Every row comes from one small tree of marks. The marks that hang from a mark follow it in brackets, in the order of their numbers. Every link used is in the known rows. Which tree was each row made from?
Known rows
Q_202[Q_857 Q_927]: [  2.2  19.1  -1.1   2.0  -4.9  -6.2   2.0  32.3  11.7 -13.4   1.8  -4.1
 -16.2 -14.6 -12.6 -30.8   1.5  17.0  21.0   3.3   1.7 -11.5 -16.3   9.4
  -7.1]
Q_933[Q_202[Q_857 Q_927[Q_469[Q_757]]] Q_341]: [ 21.0  23.8 -11.4   7.7 -14.0  -7.2   5.4  31.2  19.5 -44.2  26.6 -19.6
 -40.0 -63.2 -25.9 -44.3   0.6   3.2  43.7   8.4   4.8   1.4 -11.5  32.6
 -13.9]
Q_202[Q_857[Q_480] Q_927[Q_469[Q_757]] Q_933[Q_341]]: [ -1.5  13.7   4.6  22.3 -18.8 -12.5  -1.1  30.9  10.3 -60.0  33.9 -15.2
 -28.7 -54.3 -20.0 -46.5 -14.8 -13.1  42.7   1.1 -13.0  -1.0 -15.9  31.7
 -12.2]
Q_480[Q_857 Q_861 Q_931[Q_757]]: [-22.1  16.2  -1.4  -9.1   9.1  18.2 -20.0  26.6  19.0  21.2   9.9  -3.7
 -10.2  16.6  32.9   8.4  -4.1 -16.6 -58.9  13.5  43.2 -21.6  -1.2 -13.0
 -16.9]
Q_341[Q_933[Q_202[Q_857[Q_480]]]]: [ 12.8  35.5  -9.2  -7.9   7.0 -12.2   0.9  35.5  15.7 -36.8  24.9 -39.4
   6.3 -45.4 -37.9 -48.7 -12.9  16.0  31.3   0.0  -4.6 -21.0  -9.1  -5.9
  -4.0]
Q_202[Q_857 Q_927[Q_469] Q_933[Q_341]]: [  5.4  21.5  -3.0   2.7 -17.4 -17.5   6.4  23.6   7.1 -48.5  23.3  -7.5
 -22.7 -42.5 -40.6 -46.9  -5.0  13.6  52.4   3.2 -26.6  -7.2  -6.1  40.7
   1.9]
Q_202[Q_857[Q_480] Q_927 Q_933[Q_341]]: [ -7.2  20.1   9.2  12.0 -12.6 -18.6   5.9  39.4  -2.9 -49.6  22.6 -29.2
  -5.2 -38.3 -37.1 -52.2 -24.1   0.1  54.3  -1.0 -22.8 -22.3 -12.7  17.4
 -10.0]
Q_927[Q_202 Q_469]: [ 21.1  24.9 -20.4 -12.9  -2.7  -5.2  -7.1  14.0  25.7  -4.6  15.3  16.0
 -16.3   3.4   2.7  -5.5  22.1   0.2   4.7   2.4   0.7  11.8  -0.4  12.0
  -1.7]
Q_548[Q_927]: [ 10.8  12.2   2.0 -22.6  -2.3   1.9   5.7  21.5  19.4  18.8  24.0  16.7
  -0.4  -5.1  -4.4 -17.7  17.5   8.5   6.8  12.6   8.4   1.0  -8.4  19.9
  -5.4]
Q_931[Q_757[Q_767]]: [  0.2   4.5   3.9  -4.7 -12.7   8.7  -6.0  -1.4  12.0   2.5  11.0  18.8
   2.4  -3.7  22.7  19.6  12.1  -2.9 -24.8   0.6  33.9   3.1 -18.9  -0.6
  -9.5]
Q_927[Q_202[Q_857[Q_480[Q_861 Q_931]]] Q_469[Q_757]]: [ -2.7  27.4  -3.3  12.9   4.6   4.8 -24.4  43.4  35.6 -11.9   9.3  -2.1
 -27.6 -10.8  27.8 -21.7   6.1 -32.0 -28.0  -4.3  25.3   8.0  -2.7 -15.2
 -27.6]
Q_767[Q_757[Q_931]]: [ 15.6  12.4 -16.7  -7.8  -0.8  -5.7  -9.7   7.6  31.2 -15.2  24.0  -6.9
   0.3   0.4  13.4  41.0   5.3  15.3 -22.4   4.8  26.5   0.5 -22.9 -21.1
  12.3]
Q_202[Q_857]: [  4.1  12.9  -7.9 -13.4   0.5  -1.3   0.7  23.7  16.1  -7.7   6.8  -3.1
   1.5  -8.2 -11.8 -17.2   3.8  16.8   8.2   5.0   1.3  -8.2 -10.4  -1.7
  -6.6]
Q_341[Q_933]: [ 11.7  11.0   3.1 -14.1  -8.4   1.8   5.3   5.8  14.1 -11.1  26.6  -6.0
   0.5 -15.9 -21.0 -15.1   3.5  18.1  11.8   2.8   2.8 -13.5 -10.7  12.6
   9.6]
Q_202[Q_933]: [ -3.5   8.6  -1.7 -12.7  -6.5   1.4   1.7  10.2  11.0 -12.1  21.2  -1.9
   7.4  -4.2 -12.8  -9.4  -0.2   4.6  16.1   7.6 -16.7 -13.5  -3.0  10.7
   4.1]
Q_202[Q_927[Q_469[Q_757[Q_767 Q_931]]] Q_933[Q_341]]: [  7.9   8.9  10.3  18.9 -30.8  -7.0  -0.2 -10.1  14.2 -42.6  25.8   0.0
 -33.1 -45.7   6.8   7.6   5.1 -19.7  22.1  -0.8  16.6  16.3 -18.4  27.7
   8.6]
Q_202[Q_857[Q_480[Q_861]] Q_927 Q_933[Q_341]]: [-16.0  21.8  16.5   8.8  -0.5 -14.9   3.9  45.6  -3.8 -37.1  15.8 -33.0
  -2.5 -29.5 -29.0 -53.4 -24.7  -8.3  41.2  -1.7 -11.8 -31.0  -7.5   6.3
 -14.6]
Q_548[Q_927[Q_202[Q_857 Q_933] Q_469]]: [ 21.6  40.0 -14.8 -21.1 -11.1 -18.6  -4.3  28.6  29.1 -15.1  15.8  14.2
  -8.5 -17.8 -21.3 -37.1  18.4   2.8  41.2  10.6 -18.7  16.8   8.1  36.0
 -13.1]
Q_548[Q_927[Q_202[Q_857 Q_933[Q_341]]]]: [ 21.7  34.0   1.8 -20.8 -21.4 -20.1  10.0  31.5  14.3 -24.2  21.7  -9.5
   3.5 -23.8 -43.6 -40.5   0.3   1.4  63.4  10.9 -21.2   2.1   7.0  35.5
 -23.8]
Q_927[Q_469[Q_757]]: [  9.4  -0.5  -9.5  -3.5  -6.6  10.4  -5.6   5.5  26.7  -7.1  27.2  17.3
 -23.5 -15.5  16.7   0.7  17.3  -4.7 -11.2   7.2  15.7  12.6 -13.5  16.1
  -0.2]
Q_767[Q_757]: [ 14.7   3.6  -8.5 -10.1  -1.8  -0.8  -4.7  15.4  23.4 -10.2  24.1   1.8
   5.7   0.8  -2.2  20.4   2.9  15.0 -16.4   3.4   9.8  -7.4 -18.6  -4.4
   5.9]
Q_927[Q_202[Q_857 Q_933[Q_341]]]: [ 13.6  28.2  -3.3 -11.2 -19.4 -16.5   7.1  25.6  10.1 -39.6  15.9 -21.3
   5.4 -17.6 -40.7 -27.9  -9.3   3.0  54.3   3.7 -24.7  -8.5   5.0  17.7
 -17.0]
Q_857[Q_480]: [ -4.3   8.5  -3.1  -3.6   7.7   0.6  -2.6  26.1  10.8  -5.5  21.7  -4.0
   5.5  -1.6   3.7 -13.1  -0.5  -2.8  -4.9   0.5   4.4 -11.5 -15.1 -10.5
  -2.7]
Q_933[Q_202 Q_341]: [ 15.5  18.5  -9.0 -16.2  -2.8  -0.9  12.6  21.5   7.9 -17.7  31.1 -24.3
   0.9 -30.2 -31.2 -23.9  -3.7  10.9  29.3   9.3  -3.3 -17.0  -1.9   9.2
  -5.0]

Write each row's tree
[  2.5  34.8  -5.9   8.3 -15.3 -15.2 -10.4  37.0  18.4 -49.0  25.9 -14.1
 -12.4 -31.3 -24.2 -43.8 -10.6 -13.9  26.4  -4.5 -24.4  -0.7   6.2  13.8
 -12.6]
Q_927[Q_202[Q_857[Q_480[Q_931]] Q_933[Q_341]] Q_469]
[  1.2  13.1   1.4 -12.1 -14.0 -10.0   9.2  19.5   4.2 -36.5  23.1 -19.6
   8.1 -29.2 -40.7 -30.6 -13.5  12.5  44.1   5.9 -23.1 -16.6  -2.7  17.5
  -6.1]
Q_202[Q_857 Q_933[Q_341]]
[ 12.6  23.4  -6.8   7.9 -19.1 -15.9  -5.8  27.7  19.0 -57.2  32.1 -17.0
 -14.6 -37.0 -17.6 -31.1  -8.2 -24.4  41.6   0.9 -14.1  10.7  -3.0  20.7
 -22.2]
Q_927[Q_202[Q_857[Q_480] Q_933[Q_341]] Q_469[Q_757]]
[  6.9  11.4   3.0  12.2 -26.2  -8.4   4.0  18.4  14.0 -54.1  27.8  -6.7
 -33.5 -52.5 -25.0 -38.6  -6.3  -2.4  47.1   6.4 -13.0   2.1 -11.6  44.4
  -8.2]
Q_202[Q_857 Q_927[Q_469[Q_757]] Q_933[Q_341]]
[ 19.4  33.6 -12.0 -17.9  -0.8  -8.3   6.1  24.7  17.4 -28.4  19.5 -32.2
   1.9 -42.0 -43.1 -40.0  -3.5  28.6  34.0   5.9  -3.9 -18.5  -4.4   6.5
   0.4]
Q_341[Q_933[Q_202[Q_857]]]
[-22.5  12.1  11.4   2.1  14.8  13.7 -13.5  36.8  15.0  11.4  14.5  -6.2
  -1.4   4.4  19.5 -17.1  -2.9 -16.2 -38.0  -3.0  19.6 -22.2  -6.3 -25.5
  -7.8]
Q_857[Q_480[Q_861 Q_931]]
[  2.4  34.6  -6.4  -5.7   2.2 -21.3  -7.5  38.3  13.1 -39.4  19.6 -22.0
  -2.3 -20.7 -22.8 -41.6  -8.5 -16.7  33.8  -3.2 -16.4  -7.8   8.1   5.1
 -18.1]
Q_927[Q_202[Q_857[Q_480[Q_861]] Q_933[Q_341]] Q_469]
[ 24.3  34.5  -6.4 -22.1  -7.3 -12.4   1.4  36.2  25.3   5.5   6.1   8.0
  -2.5  -3.3 -13.6 -26.4  17.7   7.7  28.3   9.8   3.8   9.6  -1.9  15.8
 -23.9]
Q_548[Q_927[Q_202[Q_857]]]
[ -6.8  15.6   2.8  -2.1  -6.7 -14.6   3.9  31.9   1.3 -44.6  28.5 -28.2
  11.8 -31.0 -37.0 -40.6 -22.7   0.8  39.5   1.1 -23.5 -19.1  -7.2   5.8
 -11.0]
Q_202[Q_857[Q_480] Q_933[Q_341]]
[ 12.5  21.6  -1.0 -11.8 -19.7  -9.7   7.4  14.7   6.7 -27.9  24.2 -13.2
   3.3  -7.8 -30.3 -14.5  -4.5  -5.1  44.6   4.7 -21.1  -8.3   5.7  20.4
  -9.8]
Q_927[Q_202[Q_933[Q_341]]]
[ 15.6  31.9  -7.5  -1.0 -12.5 -14.6 -11.1  34.4  31.8 -27.3  26.1   5.1
 -16.0 -29.1  -2.2 -37.3   9.1 -24.0  30.8   8.6  -6.4  23.8  -2.3  26.9
 -25.5]
Q_548[Q_927[Q_202[Q_857[Q_480] Q_933] Q_469[Q_757]]]
[ 14.9  30.7  -6.3  -2.2  -7.7 -11.9  13.5  40.3   6.2 -33.5  15.4 -32.8
 -15.7 -46.4 -44.1 -49.9  -8.0  18.4  53.7   6.3  -6.8 -19.8  -8.0  17.1
 -12.5]
Q_933[Q_202[Q_857 Q_927] Q_341]
[ 20.7  31.5 -23.6 -12.5  -1.5 -12.6  -8.0  25.4  28.8 -16.1   6.1   7.7
 -16.0  -5.6  -8.6 -18.3  18.4   8.4  14.9   1.1  -2.9  11.4  -1.1   8.1
  -9.7]
Q_927[Q_202[Q_857] Q_469]
[-23.7  10.0  19.8  11.8   2.5  17.3 -20.9  21.6  13.1  10.4   8.0   8.1
   0.2  -1.4  43.7   7.9   0.4 -28.5 -60.9  -7.6  49.2  -9.7 -15.1 -27.9
 -18.4]
Q_857[Q_480[Q_861 Q_931[Q_757[Q_767]]]]
[ 21.8  20.5  -3.8  14.0 -18.6  -6.2   1.5   0.9  20.4 -33.5  24.3 -11.0
 -39.4 -56.1   6.0   0.7  10.1 -14.0  17.1   0.9  33.3  15.5 -18.5  16.4
   3.3]
Q_933[Q_202[Q_927[Q_469[Q_757[Q_767 Q_931]]]] Q_341]
[-11.0  24.9   5.0   8.3   2.6 -18.4  -2.0  40.7   3.6 -43.3  21.9 -20.4
 -16.0 -39.0 -24.7 -56.9 -14.5  -7.7  36.7  -3.1 -15.0 -19.3  -4.5  18.3
  -6.6]
Q_202[Q_857[Q_480[Q_861]] Q_927[Q_469] Q_933[Q_341]]
[ 10.0  30.7 -10.3 -12.1 -11.6 -12.8  -2.1  25.1  17.4 -25.0   3.8 -11.2
   4.8  -3.5 -24.6 -19.8  -1.0   2.4  36.7   5.5 -20.8  -4.5   3.5   5.1
 -12.1]
Q_927[Q_202[Q_857 Q_933]]
[ 21.0  18.2  -1.2   5.1 -30.4  -9.8  -6.0 -12.8  23.4 -39.0  23.5  -0.4
 -19.3 -28.2   7.5  22.1   9.8 -29.2  20.0  -1.4  15.7  27.2  -5.7  15.2
  -1.6]
Q_927[Q_202[Q_933[Q_341]] Q_469[Q_757[Q_767 Q_931]]]
[-18.2  13.9   5.1  -0.3   0.5  22.7 -14.2  20.5  23.0  16.0  13.8   8.7
  -9.9   5.8  31.7   4.7   5.9  -6.8 -48.1   6.3  41.1 -13.5  -5.8 -12.7
 -15.7]
Q_480[Q_861 Q_931[Q_757]]
[  9.6  34.8 -12.5  -1.3   2.3  -8.3   4.6  40.6  14.8 -20.2   3.7 -22.0
 -16.5 -32.2 -25.3 -42.4  -0.6  18.1  35.4   6.4  -2.8 -17.1  -9.3   6.1
  -9.2]
Q_933[Q_202[Q_857 Q_927]]
[  8.5   5.4  -2.8  11.1 -11.0   6.4  -3.0  12.7  22.9 -13.2  21.8  16.1
 -41.8 -22.4  14.9 -11.7  15.7  -6.1   1.6   6.1  16.0  10.1 -18.6  26.8
   0.2]
Q_202[Q_927[Q_469[Q_757]]]
[-26.4  15.0   6.5   9.5   8.0  17.4 -20.0  31.8  18.9   7.7  20.2   0.4
  -6.1   2.7  37.1  -4.3  -2.6 -19.1 -51.2   0.7  42.2 -15.9 -11.0 -24.5
 -20.5]
Q_857[Q_480[Q_861 Q_931[Q_757]]]
[ -1.4  33.0   4.3  -5.5   0.6 -17.5  -1.2  42.9   6.1 -34.2  14.2 -35.6
  11.8 -13.8 -26.9 -37.6 -18.4 -16.8  38.2  -1.8 -13.2 -19.3   5.5  -5.9
 -25.9]
Q_927[Q_202[Q_857[Q_480[Q_861]] Q_933[Q_341]]]
[ 16.7  37.4  -4.1 -22.0 -13.6 -15.5   1.3  31.8  22.8  -9.8  10.2   1.3
   4.6  -9.7 -25.2 -32.4   8.3   2.6  44.8  11.3 -17.5   5.0   5.9  24.7
 -20.1]
Q_548[Q_927[Q_202[Q_857 Q_933]]]
[  6.0   4.6   5.6  13.3 -27.9  -2.4   5.5   8.6  11.5 -42.0  36.9   0.8
 -34.6 -41.7 -14.2 -26.1  -1.3 -10.3  37.9   6.6  -9.0   2.3 -10.1  47.8
   0.8]
Q_202[Q_927[Q_469[Q_757]] Q_933[Q_341]]
